Each row comes from the steps of one path. Every step used is in the known rows, and no mark comes twice. Write the path behind each row, first mark first.
(in the rows, 128 means zero)
Known rows:
c m l: [148 164 224 134 140 178 179 108 156 121 130 132 161  83 141 111 102 132
 108 118 108 153 100 133  90 154 100  82  98 118 149 113 144 164 130 113]
c m r: [154 155 197 133 162 170 193 117 165 144 131 127 160 110 116 116 111 134
 119 134 113 146 106 138 104 143 104  81 121 126 126 123 124 174 146 125]
q l m r b s: [106 155 192 167 135 141 120 120 152 122 128 161 182 102 105 110 128 134
 118 146 119 157  50 158  76 128 145  84 159 173 114 131 112 143 124 146]
m l e: [149 146 215 166 126 155 160 110 138 104 171 143 154  87 173 115  80 130
 120 116 120 150  86 125  84 131 105  63  92 129 176  97 128 166 109 130]
n b s t l e: [130 114 197 185 113 136 180  99 139  99 162 180 125 105 152  89  70 105
 151 111  87 147  84  92  86  91 134  80  65 143 139 137 124 196 129 135]
q y b s: [119 164 203 139 152 142 154  98 144 132 153 148 133  77 121 113 124 137
 167  88 100 175 102 115 122 114 104  67 104 148 116 125 106 133 118 127]
b g: [146 157 173 147 146 138 164  80 146 116 163 124 152  91 133 111 101 136
 159 104 129 138 106 135  97 143 107  93  88 108 143 130  85 171 131 129]
b y: [124 166 159 126 143 166 161  94 148 129 156 139 128  94 147 124 105 139
 171  88 111 163 104 117 111 141  91  81 113 161 133 101 102 153 109 126]
s t l e: [166 109 216 179 116 140 172 127 132  94 186 153 136  90 160  81  66 129
 155  85 102 141  91 108  72 131 140  60  68 124 152 121 119 175 123 125]
k b: [150 132 184 137 139 169 177 118 169  92 149 130 142  77 158 124  75 163
 153 102 114 148 121 132 104 157 107  69  95 148 108 128 110 175 140 118]
k b s: [124 139 176 139 136 157 172  90 174 107 126 147 143  85 153 119  85 144
 149 114  98 176 102 119 107 140  96  96  89 169 103 133 109 182 137 119]
r m l e: [167 158 243 173 112 156 166 112 131 123 163 150 159 100 174 116  83 120
 120 105 125 170  88 120  74 144 118  91  66 116 180  91 121 174 140 151]
m r b y q l: [113 138 174 139 137 168 113 130 138 141 141 151 137 140 147 119 141 120
 117 113 112 167  77 163 109 105 117  62 167 173 112 145 101 126 140 160]
k b s t l e: [148 104 211 174  94 141 174 108 151  81 141 179 129  89 168  86  61 129
 142  97  80 168  82  95  70 117 126  82  55 158 123 135 120 198 133 130]
b s t l m r: [141 124 191 167 114 121 161 124 155 129 125 165 148  97 107  70  89 132
 127 126  90 146  71 124  79 149 154  83  73 177 136 151 113 189 137 128]
g b k: [132 151 184 114 134 145 196  97 161 107 183 113 150  77 132 130  58 147
 135 104 118 162 100 126 129 132 115  58  91 144 163 163  74 180 125 110]
t l m: [137 147 198 159 123 139 144 128 143  94 158 136 152  82 141 110  74 150
 156 105 112 127  86 130  88 176 153  77  87 138 131 117 126 179 136 114]
q l b g: [108 166 175 161 128 151 131  81 138 115 168 145 164  92 105 121 112 145
 166 114 115 135  80 145  54 121 137  83 111  99 159 127 102 137 129 153]
b s: [114 153 177 145 156 146 166  81 159 138 143 141 152  94 139 108 100 126
 154 110 107 177  94 114 110 132  99 100  99 155 128 127 109 167 125 116]
m r b y q: [134 135 164 139 146 160 134 139 145 155 148 149 130 134 157 113 143 115
 118  97 112 163  91 145 139  99 114  72 144 179 111 146  79 151 150 149]
s t: [161 123 192 158 160 157 181 124 154 127 174 135 154  75 136  77  83 146
 165  81 119 149 110 117  89 154 117  67  85 135 138 133  95 151 119 113]
n b s t: [128 126 174 165 158 152 191  91 161 131 150 159 141  92 128  86  85 122
 164 110 103 154 105 103 104 113 113  87  79 156 126 154 101 171 123 124]
n b g: [139 154 161 153 148 144 175  78 147 106 160 130 140 101 132 125  91 131
 162 122 128 117 116 135 110 122 112  86  87 107 137 144  90 182 140 140]
t s b g: [165 163 186 148 160 131 163 113 149 127 139 135 123 127 108 112  84 162
 174 107  93 117 123 153  85 119 148  74  87 116 158 129 121 183 158 121]
s t l m r: [169 115 197 166 120 130 165 154 150 111 150 147 147  90 115  78  77 150
 135 115 104 121  85 139  76 169 166  55  77 156 144 146 114 181 138 124]
b y q: [121 147 166 138 155 165 139 100 152 156 154 142 128 119 170 121 104 123
 158  86 113 169  99 117 131 134  96  85 116 160 118 127  84 155 123 134]
g b s t l: [128 118 198 136 104 124 176 110 159 111 145 146 135  76 132  70  54 125
 144 104  84 168  93 110  98 144 146  72  52 166 151 176 116 184 140 103]
s b y q l: [126 147 191 128 160 182 120 106 142 145 143 151 125 140 138 114 109 132
 165  95 100 156  94 137 106 127 107  64 138 157 123 133 130 118 122 142]
s t l b y: [128 137 167 149 100 161 157 126 135 122 168 175 113  83 125  90 109 140
 171  64  71 146  92 105  71 115 146  68  73 159 160 124 116 155 127 131]
y b s: [132 159 174 132 166 151 163  86 154 149 135 159 139 100 142 105 119 133
 161 105 101 165 112 119 119 124 104  67  99 168 110 119  98 156 139 119]
r b y q: [123 143 174 146 150 165 127 129 141 144 163 150 135 113 173 111 135 117
 145  71 115 166  92 131 135 109 112  82 135 163 102 130  75 143 136 137]
g b y q: [120 147 169 119 137 157 137 110 165 146 157 130 127 102 169 124  70 131
 152 101 114 167  99 117 148 138 114  69 108 172 128 149  73 164 125 125]
n b s: [106 148 166 150 160 151 178  79 161 126 142 149 140 102 136 123  92 117
 159 127 107 155 106 116 118 113 104  95  98 154 122 138 117 179 134 128]
s t l m: [157 125 206 173 124 138 155 141 147  99 164 150 150  69 133  74  69 153
 162  87 106 125  87 120  72 178 162  66  69 142 133 134 112 172 124 112]
r b y q l e: [113 144 198 172 133 169 102 117 126 121 175 169 146 127 182 125 120 112
 143  90 120 170  57 129  96  91 113  74 165 145 110 106  91 126 110 166]
s t l: [157 112 200 151 124 144 177 130 140 102 169 140 132  83 142  73  80 138
 156  80  95 141 107 123  80 155 137  61  63 137 146 146 125 168 142 110]
y q l m r: [125 133 197 169 153 148 112 128 157 145 143 136 173 123 132 120  87 142
 127 149 131 138  68 160  92 164 145  67 144 146 115 144 104 148 130 151]
g b: [138 147 189 127 143 148 170 114 166 113 172 114 151  70 145 115  56 151
 155 114 125 151 112 132 119 162 126  60  96 144 144 142 101 168 129 105]

Which path is each row?
[136 152 158 121 125 178 164 104 166  98 137 145 119  83 160 135  88 159
 162  94 103 162 113 120 109 149  88  76 106 172 108 110 102 170 121 127] => k b y
[ 95 139 183 155 143 165 137  97 141 140 185 147 163 117 129 136 105 133
 139  95 105 162  70 132  93  95 135  69 125 124 152 158  84 137 136 151] => y q l b k
[136 123 186 153 106 144 187 121 131 105 194 160 137  82 111  91  99 141
 145  63  77 143  86 112  75  99 154  59  58 133 173 162  94 170 146 126] => s t l b k
[159 158 227 147 119 156 170 117 140 130 145 134 155  96 155 109  97 131
 122 100 118 170 107 136  86 170 117  92  61 128 173 115 128 164 154 134] => r m l
[158 149 195 146 175 150 170 142 156 132 145 136 125 121 119 115  77 169
 175 103  88 127 126 146  92 128 146  57 103 144 150 121 151 171 152 107] => t s b
[ 93 143 161 144 146 177 129  89 146 131 145 149 121 132 157 141  93 123
 162 118 110 153  94 132 112 119 104  70 139 152 111 136 112 141 122 154] => n b y q l
[159 160 180 168 134 123 138 130 147 116 155 141 174  94 110 101 127 141
 123 126 140 115  77 161  96 132 150  84 124 133 127 136  63 171 143 148] => l m r b g
[158 162 238 161 132 173 174 105 149 113 149 150 164  86 161 118  91 122
 106 123 113 154  83 115  80 129  99  80 104 105 156  85 139 171 114 129] => c m l e
[144 172 183 124 143 180 171 127 151 138 128 152 144 110 118 119 155 123
 113 108 107 160  93 138 112 106 102  86 152 156 110 111 108 157 140 140] => c m r b y
[118 135 176 172 148 150 166 102 159 157 164 175 160  73 110  77 109 132
 168  87  91 166  86  96  79 105 134  92  82 155 148 138  91 150 124 128] => l b s t
[130 152 189 157 144 152 136 122 155 118 144 133 172  97 108 124  87 160
 136 150 130 132  74 158  71 173 138  62 141 146 134 118 121 147 114 140] => q l m r
[130 185 194 144  96 171 149 111 135 149 146 169 135  96 136 125 127 133
 137  85  95 171  92 117  77 128 126  97  71 154 186  94 116 153 143 156] => r m l b y
[ 99 159 180 146 133 168 161  89 141 110 187 144 163  91 107 137 108 151
 149  99 101 156  72 134  72 105 129  64 122 126 165 135 101 137 122 142] => q l b k
[141 150 175 137 168 158 136 134 155 168 131 152 101 154 144 124  88 147
 173  88  77 145 115 133 119 108 135  67 115 169 130 125 121 167 148 125] => t s b y q
[130 129 202 175 149 151 103 157 146 132 152 144 180 121 134 111 116 138
 113 131 135 137  63 172  96 139 160  61 163 151 104 149  94 135 141 154] => y q l m r b
[104 145 176 171 139 175 125  89 138 122 167 165 126 138 176 148  81 111
 160 123 117 150  77 114 103  95 105  69 144 138 118 110 106 150 103 171] => n b y q l e
[155 145 189 165 150 145 145 158 151 119 161 141 174  88 121 107 119 148
 124 119 134 129  81 156 102 140 151  69 137 157 116 125  92 159 137 134] => l m r b
[145 170 171 128 161 162 161 126 154 140 134 152 101 127 120 126  88 163
 182  91  77 138 117 135  98 119 129  63 115 172 148 103 140 169 135 116] => t s b y
[144 117 184 152 135 157 185 103 176 114 129 159 147  72 143  82  77 145
 154  95  92 175 104 108  91 140 106  87  72 170 107 149  96 175 129 116] => k b s t
[104 153 184 158 142 169 137 109 144 119 175 146 164  87 118 124 105 154
 166 108 110 144  84 140  61 131 138  65 127 125 150 115 130 124 124 137] => q l b
[148 158 208 138 156 151 157 127 139 116 181 132 131  73 129 120 115 156
 174  77 116 149 118 132 120 134 116  40 108 129 122 120 107 126 119 124] => q y b
[122 117 172 161 110 156 133 133 137 148 166 179 114 108 148  85 110 125
 162  61  74 152  86 104  94 106 150  70  76 159 143 149  95 154 145 143] => s t l b y q
[101 162 180 158 143 166  95 104 151 141 144 151 151 107 150 128  92 142
 165 108 123 155  62 128  95 161 124  82 146 157 109 111  90 134 100 148] => b y q l m
[152 165 178 116 159 177 160 105 147 130 153 144 118 110 123 112 110 142
 177  82  97 146 112 123 115 131  97  68 114 165 137 111 124 141 116 120] => s b y
[129 119 194 153 119 133 172 102 146 118 140 157 133  91 136  67  91 120
 151  89  83 167  92 108  85 136 129  88  59 155 137 152 123 175 137 109] => b s t l
[106 154 157 151 145 169 126 111 150 168 171 162 133 111 152 125 120 129
 167  81 100 159  89 108 120 105 122  85 118 156 131 122  78 145 130 146] => l b y q
[121 160 198 165 148 160 128 110 152 104 160 134 177  79 127 122  78 163
 165 121 133 136  74 144  67 180 138  72 133 134 125 104 116 138 103 129] => q l m
[172 158 194 138 160 144 165  94 143 118 158 128 143 106 110  97 105 139
 165  97 116 120 117 142 102 134 113  79  87 111 145 138 108 159 140 126] => s b g
[138 126 219 148 117 129 161 121 131 112 153 165 114  74 119  74 113 133
 163  68  74 167 100 110  96 115 134  53  61 150 127 152 122 142 132 120] => q y b s t l
[128 160 167 135 141 167 147 121 141 117 164 149 136  88 150 114 135 134
 155  73 116 163  94 130 114 117 105  78 133 167 119 108  93 143 121 126] => r b y
[131 131 200 173 118 127 151 114 151 118 138 167 152  77 126  71  79 134
 155  99  92 152  71 105  76 157 155  95  66 162 130 140 111 179 123 115] => b s t l m
[152 170 201 141 141 133 152  96 133 109 175 132 132  76 117 115 121 148
 170  84 120 138 116 137 111 124 113  58  93 100 132 132  80 136 125 138] => q y b g
[100 148 178 121 128 164 118  99 160 134 152 131 133 110 159 129  67 135
 152 115 114 174  85 132 116 147 119  63 131 163 130 146  97 138 114 135] => g b y q l
[100 149 174 138 145 173 119  90 145 142 146 143 134 123 161 128 105 128
 158 101 111 172  82 132 102 140  98  77 140 152 118 126 105 129 115 145] => b y q l
[134 170 214 146 130 184 168 117 155 131 146 153 167  77 123 116 119 139
 116 112  95 144  90 125  76 126 124  81  97 117 164 109 139 157 136 124] => c m l b
[119 152 187 138 161 168 116 127 150 151 124 155 107 158 135 129  89 152
 174 104  77 151  98 149  90 115 139  58 139 165 133 124 147 142 138 137] => t s b y q l
[128 155 183 167 146 133 141 129 157 136 134 156 175  97 115 102 130 130
 119 131 119 153  66 141 106 122 140  95 134 177 110 131  89 169 135 135] => l m r b s
[131 174 208 134 123 179 190  98 149 126 155 152 165  81 110 129 124 135
  98  99  89 157  80 121  84  99 116  79  92 117 181 128 113 167 134 130] => c m l b k
[171 114 207 173 115 133 152 181 140  99 157 157 154  86 117  67 108 144
 119  99 106 121  78 150  78 141 181  52  98 160 129 152 105 168 150 129] => s t l m r b
[135 129 208 182 114 126 140 140 142 105 148 177 160  72 128  60 110 127
 141  83  96 149  65 119  78 132 168  92  85 164 114 145 101 170 136 118] => r b s t l m
[140 105 193 154 112 128 169 139 139 117 136 166 139 108 123  60 130 111
 110 102  82 162  84 141  94 101 146  73  88 176 133 170 119 172 163 126] => m r b s t l
[140 182 204 149 116 163 159  90 149 129 140 151 165  81 110 111 130 131
 114 119  99 134  86 130  67 116 126  98  82  90 172 120 115 168 142 140] => c m l b g
[133 130 190 140 138 138 181 101 175 136 153 142 156  66 128  74  60 132
 154 108 105 175  97 105 106 141 127  76  74 167 145 161  84 169 118 105] => g b s t
[ 99 133 189 168 152 167 115 117 146 147 174 150 165 111 141 122 103 139
 159 104 110 149  81 138  84 122 144  70 128 123 134 140 111 126 138 149] => y q l b
[139 168 212 148 102 159 182 106 133 135 169 153 157  94 125 126 114 134
 112  83 100 173  86 124  79 114 134  89  56 126 205 132  96 168 160 150] => r m l b k
[ 93 118 191 183 147 157 124 102 154 169 155 179 166 107 126  80 106 120
 157  99  92 175  67 113  70 104 143  86 109 146 132 161  95 126 128 148] => y q l b s t
[142 161 206 125 147 148 182 105 133 111 194 131 131  77 117 132 117 154
 154  67 108 159 106 126 129 107 106  41 102 128 139 139  78 137 118 128] => q y b k
[165 163 172 135 154 141 159  87 140 129 156 141 139  98 137 109 120 144
 164 101 121 130 123 139 110 135 112  59  87 121 125 124  72 160 147 132] => y b g
[149 124 190 140 130 135 168 109 140 130 134 174 121  98 139  67 109 129
 158  83  74 158 111 114  97 127 133  53  59 171 122 146 114 163 151 113] => y b s t l
[147 131 191 179 145 132 153 143 160 143 142 169 177  83 106  65 122 131
 125 113 115 153  66 132  91 121 150  85 116 180 117 145  74 161 128 132] => l m r b s t
[136 148 208 155 152 179 114 103 133 135 164 165 129 143 155 123  95 121
 165  98 104 154  76 120  96 104 107  63 145 144 130 107 125 125 106 160] => s b y q l e
[112 152 170 152 139 160 104 114 155 152 131 152 148 130 132 130 101 141
 137 137 120 152  63 147  97 152 127  73 154 172 116 125  94 143 114 159] => b y q l m r
